Each row was made from one path, in order. Every step used is in the known rows, and no mark comes twice. Write each row's path.
(in the rows, 128 means zero)
Known rows:
tevelu-ponis-gipumid-tikud-ziku: [113 104  93 127 103 111  28 135 134 125 104 122 174  77 127 118 105 146
 113 125]
fetup-ponis-tevelu: [ 77 138 160 136 120 145 128 138 128 105 168 127 145 148 107 126  99 135
 106 121]
fetup-ziku: [120 141 136 132 150 131 181  95 131 121 168 118 135  92 131 117 129 103
  86 128]
gipumid-dasibat: [ 97 182 101 109  91 124 151 147 122 106 142 136 137 115 118 125 116 111
 112 150]
ponis-fetup-ziku-tikud-gipumid-dasibat: [223 125 100 122  73 119 208 168 107  92 108 121 151 136 142 141 172 119
 198 146]
tikud-ziku-fetup-ponis-tevelu-felapeg: [ 82 179 184 132 181 142 134 142 129 125 192 147 108 154 119  48 117 138
  90 110]
ponis-tevelu-felapeg: [ 47 162 127 126 135 124 174 157 152 108 200 145  73  97  88  57 126 135
  57 150]
tevelu-ponis: [ 86 134 120 105 105 122 129 122 147 168 125 130  97 161 121 144 110 129
  88 151]
fetup-ponis-tevelu-felapeg: [ 46 141 152 137 130 146 167 156 144 112 181 145 113 122  92  79  94 140
  74 139]
gipumid-tikud-ziku-fetup-ponis-tevelu: [105 137 180 155 168 142  50  90 111 110 154 129 170 120 136  91 135 141
 115  81]
dasibat-gipumid-tikud-ziku: [104 127 107 148 138 122  74 115 115  98  90 117 169  73 110  96 135 127
 119 115]
felapeg-tevelu: [ 85 154 123 108 158 127 139 127 146 162 155 135  43 155  99 146 110 110
  69 150]
dasibat-gipumid-tikud-ziku-fetup: [122 139 129 143 160 125  65  95 113 120  94 123 135 102 137 121 147 122
 145 107]
fetup-ziku-tikud: [170 120 141 148 143 120 204  94 137 123  97 114 128 135 125 145 158 111
 132 120]
felapeg-tevelu-ponis-fetup-ziku: [116 100  95  94 160 137 176 116 154 185 189 132  96 146 124 171 105 122
  74 140]
tevelu-ponis-fetup-ziku-tikud-gipumid-dasibat: [205 103  93 106  48 120 192 167 122 130 109 117 162 182 146 173 151 129
 187 153]
ponis-fetup-ziku: [151 127 106 127 157 130 186 115 123 117 160 134 126  63 138 110 145 118
 117 128]
tevelu-ponis-fetup: [115 118  90  98 110 121 127 142 139 164 122 144  89 133 128 134 125 147
 116 154]
gipumid-tikud-ziku-fetup-ponis-tevelu-felapeg: [ 77 142 170 155 177 142  88 113 127 119 167 146 137  93 119  41 131 145
  81  99]
ziku-fetup-ponis: [119 147 174 128 145 145 123 105 122 158 111 139  94 170 146 156 110 118
 141 127]

Write each row's path:
[132 103  99 109 132 132 173 114 138 154 160 131 137 108 141 138 124 129
 104 134] => tevelu-ponis-fetup-ziku
[113 114 110 106 151 120  20 117 147 180 134 128  99 145 136 178  98 132
 108 124] => felapeg-tevelu-ponis-gipumid-tikud-ziku-fetup
[183  81 104 125 122 121 191 114 145 157  95 126 133 152 136 171 155 139
 153 129] => tevelu-ponis-fetup-ziku-tikud
[ 68 125 154 158 159 152  93 129 127 103 150 135 162 107 111  84 113 144
 120 100] => dasibat-gipumid-tikud-ziku-fetup-ponis-tevelu-felapeg
[ 96 119 163 157 151 151  58 108 111  96 139 117 192 132 127 131 117 138
 152  83] => dasibat-gipumid-tikud-ziku-fetup-ponis-tevelu
[146 181 133 112 109 138  85 168 102  98 132 134 186 144 152 148  81 118
 186 114] => tikud-ziku-fetup-ponis-gipumid-dasibat
[151 154 160 126 146 135  68 144 111 121 113 132 137 149 150 143  94 125
 176 108] => tikud-ziku-fetup-ponis-gipumid
[180 132 147 131  85 104 145 155 123 130  56 116  58 192 119 137 168 124
 170 157] => ziku-tikud-gipumid
[211  78 119 119  87 115 185 143 131 153  92 114 111 183 144 163 163 136
 174 148] => tevelu-ponis-fetup-ziku-tikud-gipumid
[ 95 141  69  91  39 122 109 184 140 118 142 128 166 132 125 187  70 127
 142 163] => tevelu-ponis-gipumid-dasibat
[ 86 102  97 147 108 130  96 113 128 108  81 120 143  69 108 152 125 124
 127 137] => dasibat-gipumid-tikud
[228 100 127 136 111 114 192 143 115 116  89 117 100 140 140 134 184 126
 187 140] => ponis-fetup-ziku-tikud-gipumid
[130 135 172 151 171 137  54  79 106 141  93 134 150 112 148  97 133 129
 122  94] => gipumid-tikud-ziku-fetup-ponis
[201 103 110 143 148 121 207 116 129 120  95 129 119 108 132 136 175 126
 166 121] => ponis-fetup-ziku-tikud
[131 116 112 120 125 114  19 114 131 148 108 127 141 105 152 145 118 139
 140 118] => tevelu-ponis-gipumid-tikud-ziku-fetup
[199 115 156 141 106 114 192 124 123 121  94 103 109 168 134 139 169 108
 156 140] => fetup-ziku-tikud-gipumid
